Every row comes from one small tree of marks. Brackets hold a mark, then the marks that hang from it, in the order of their numbers. Every link used is in the known rows. Which tree was each row made from?
Known rows:
{q_581 q_567 q_759}: 18	0	19	20	3	-2	3	-2	-2	-9	3	-4	5	-3	13	0	-9	7	4	-18	-6	-5	-21	4	-3	7
{q_812 q_183}: 2	9	-7	-14	5	5	1	3	-15	5	-1	9	14	-5	-24	-18	-2	-5	-10	32	-9	6	44	4	20	2
{q_462 {q_183 q_55}}: -31	-14	-20	19	4	-22	17	3	-19	1	-15	-1	9	2	-29	-13	-9	12	4	4	-7	-14	25	7	-17	4
{q_567 {q_183 q_55}}: -8	-2	2	21	4	-21	45	6	21	-5	-15	9	-8	0	-6	0	11	-6	-3	16	10	-9	5	1	-28	-7
{q_647 {q_581 q_414 q_608}}: -12	-15	-16	-27	-4	6	-34	-9	-15	7	2	-1	2	15	-22	3	-5	0	3	15	6	-5	37	-5	-13	-1
{q_822 {q_812 q_183}}: 17	18	-2	-18	-5	-4	16	1	-22	-8	2	11	11	-2	-14	-26	-6	1	-7	26	-26	18	77	9	24	-2
{q_567 {q_581 q_608}}: -3	-24	-7	-34	3	-11	-2	0	15	22	-14	5	-8	-10	27	11	10	-5	-4	14	7	-1	21	2	-20	2
{q_647 q_581}: -8	-7	-3	-18	-3	8	-7	-6	-15	3	3	13	6	10	-18	-9	-2	12	-1	29	1	0	39	-1	-20	4
{q_581 q_759}: -5	3	6	11	3	2	-4	-1	10	-1	-2	9	8	-2	-6	4	3	7	-1	-11	7	-5	3	-5	1	-1
{q_581 q_241}: -17	20	6	4	3	8	7	0	21	6	2	4	2	-1	-2	6	10	2	0	0	1	9	-1	3	-3	-4
{q_581 q_414 q_608}: -11	1	-18	-16	1	1	-27	-3	-5	7	-6	1	1	6	-11	6	6	-13	2	0	4	-3	33	-1	5	-6
{q_567 q_183}: -8	4	12	8	3	-15	27	5	10	-6	-8	15	-2	-1	-4	1	24	-17	-3	19	-1	7	30	-2	-22	-3
{q_647 {q_581 q_759}}: -6	-15	3	-7	-3	7	-14	-6	-4	1	6	7	8	8	-17	2	-8	16	1	7	9	-6	13	-8	-18	4
{q_812 q_822}: -22	8	-5	1	-6	10	17	-6	-26	2	-11	40	9	-10	10	-11	6	-7	-5	1	1	-11	5	8	5	2
{q_759 {q_822 q_812}}: 6	28	-4	-9	-6	10	14	-2	-41	-4	3	18	-3	1	3	-24	10	-1	-6	21	-28	15	37	9	36	-1
{q_183 q_55}: -8	4	-12	13	4	-5	28	0	8	2	-12	8	-2	3	-10	-10	-5	15	-3	14	12	-20	0	8	-8	-5
{q_581 q_608 q_759}: -10	-11	-1	-13	6	-2	-19	-10	21	12	-6	1	7	-1	6	24	-3	10	-1	-16	10	0	6	-8	-2	-3
{q_567 {q_183 q_55} {q_581 {q_759 q_822}}}: 2	-23	0	21	1	-23	39	16	26	5	-16	-2	-23	-12	24	10	13	-9	-4	-4	23	-14	-56	-6	-21	-2
{q_647 {q_581 {q_567 {q_183 q_55}} q_608}}: 6	-30	3	-12	1	-13	13	-9	1	4	-3	-8	-6	9	5	10	-15	8	4	17	0	-2	5	1	-41	5
{q_581 q_241 q_567 {q_759 {q_822 q_812}}}: 21	23	20	23	-2	8	11	-1	-4	-7	15	-15	-5	-5	25	3	-8	8	5	-37	-20	16	-57	7	26	4
{q_812 {q_183 q_55}}: 1	5	-17	-1	6	-3	17	3	-7	6	-6	4	7	-4	-25	-19	-15	6	-10	27	3	-9	18	7	14	-1
{q_581 q_567 q_608}: 12	-7	5	-18	6	-3	-1	-11	-6	9	-3	-4	2	0	22	7	-7	2	2	6	-13	5	16	10	-10	5
{q_608 {q_581 q_567}}: 23	-5	14	-10	4	10	0	-2	-4	-19	6	0	9	4	13	-19	-3	8	1	29	-14	-5	21	6	-9	5
{q_822 {q_812 {q_183 q_55}}}: 18	14	-10	-7	-4	-9	29	1	-12	-8	-3	6	5	0	-18	-27	-15	9	-7	23	-17	6	58	12	20	-5
{q_822 q_812}: 9	18	4	-11	-7	-6	20	-2	-13	-11	-2	17	3	2	-2	-19	5	5	-1	15	-22	13	70	10	6	-4
{q_647 {q_581 q_414 q_567 q_608 q_759}}: 9	-24	-2	-7	-3	2	-35	-9	-12	-1	8	-17	2	12	-5	10	-20	6	9	-14	5	-7	-9	-5	-15	6
{q_759 q_822}: -7	22	-6	-5	1	19	4	-1	-37	6	1	17	-1	0	-1	-16	14	-6	-7	24	-12	6	7	4	29	2

Write each row's tree:
5	-5	16	4	8	-1	-11	-10	38	11	5	-24	0	-4	29	35	-13	10	7	-44	1	8	-55	-1	-6	2
{q_581 q_241 q_567 q_608 q_759}
0	0	13	0	5	15	-14	-1	39	-13	10	-6	11	2	4	7	2	14	2	-4	9	-2	-17	-10	-4	-2
{q_608 {q_581 q_241 q_759}}
-12	3	-21	6	-3	4	29	-2	-29	6	-12	26	11	-14	-8	-19	-19	0	-12	9	7	-21	-13	11	21	2
{q_812 {q_183 q_55} q_822}
14	25	-16	-6	-4	8	23	2	-41	-1	2	9	-2	-2	-9	-30	-5	3	-10	25	-23	9	25	10	47	-2
{q_759 {q_822 {q_812 {q_183 q_55}}}}
9	13	27	36	4	1	19	5	14	-4	10	-17	-11	-7	26	17	6	-9	4	-33	-7	14	-83	-2	7	4
{q_581 q_241 {q_567 q_183} {q_759 q_822}}
-3	-19	-14	-25	0	-10	-18	5	7	15	-12	-1	-11	-6	15	8	11	-16	0	5	11	-8	19	1	-14	-3
{q_567 {q_581 q_414 q_608}}
13	-12	4	11	-5	4	-24	-1	-22	-13	11	-11	3	11	-14	-6	-16	5	8	-8	2	-12	-9	-3	-13	7
{q_647 {q_581 q_414 q_567 q_759}}
-2	10	0	-2	0	16	-21	4	19	-17	9	-8	6	7	-11	-9	9	-3	3	9	4	-3	5	-3	2	-6
{q_608 {q_581 q_241 q_414}}
9	-12	7	7	-5	-5	-1	3	-23	-15	6	-5	-4	12	-13	-9	-1	-11	7	15	-6	-3	15	1	-27	5
{q_647 {q_581 q_414 {q_567 q_183}}}
-10	-7	-11	-2	2	-2	-39	-4	11	4	-4	-8	4	4	-9	19	-1	-5	4	-29	15	-8	1	-11	8	-6
{q_581 q_414 q_608 q_759}
-6	-16	12	23	-2	-23	7	20	47	-1	-6	-13	-18	-12	15	23	24	-27	4	-29	24	-1	-45	-12	-29	-5
{q_567 q_183 {q_581 q_241 q_414 q_759}}
-5	-11	9	2	2	-7	1	9	39	12	-3	-4	-8	-14	23	18	10	1	0	-20	19	-1	-36	-3	-16	0
{q_567 {q_581 q_241 q_759}}
2	-2	-1	-10	-8	11	-9	-7	-28	-3	11	8	3	9	-11	-7	-9	16	0	9	-7	5	13	-6	7	4
{q_647 {q_581 {q_759 {q_822 q_812}}}}
11	-17	11	17	-5	-6	-10	3	-11	-16	8	-12	-2	10	-12	1	-7	-5	8	-10	3	-5	-14	-7	-24	5
{q_647 {q_581 q_414 {q_567 q_183} q_759}}
19	1	14	17	2	12	-23	4	21	-25	14	-24	5	5	7	-1	-7	3	9	-21	2	-8	-40	-4	2	1
{q_608 {q_581 q_241 q_414 q_567 q_759}}
-19	8	-2	-6	7	16	-21	-9	26	22	5	-10	-3	-3	16	32	2	6	0	-31	6	13	-54	-10	24	-4
{q_581 q_241 q_608 {q_759 q_822}}
2	-15	3	17	-4	-18	5	19	6	-3	-8	-3	-20	-11	15	7	26	-32	-1	-9	15	-4	-32	-10	-8	-1
{q_567 q_183 {q_581 q_414 {q_759 q_822}}}
-14	16	2	28	0	6	-22	7	26	-5	6	-13	0	2	-16	14	6	-5	6	-43	17	-5	-41	-8	10	-7
{q_581 q_241 q_414 q_759}
12	28	-8	-15	-5	12	11	0	-49	-1	5	13	2	-3	-8	-30	2	-4	-10	30	-31	19	43	8	49	1
{q_759 {q_822 {q_812 q_183}}}
-7	12	0	-9	1	9	-11	-10	22	14	7	-10	-3	-3	19	26	-1	9	1	-33	-4	23	-31	-7	29	-5
{q_581 q_241 q_608 {q_759 {q_822 q_812}}}
-2	-10	-3	-13	-2	6	-27	-8	-2	6	10	-21	-2	12	-2	12	-13	1	9	-6	-1	4	-13	1	-17	3
{q_647 {q_581 q_241 q_414 q_567 q_608}}
-5	1	-4	11	-2	4	-15	13	11	9	1	-11	-15	-10	15	9	13	-13	1	-27	16	-5	-59	-5	11	-1
{q_567 {q_581 q_241 q_414 {q_759 q_822}}}
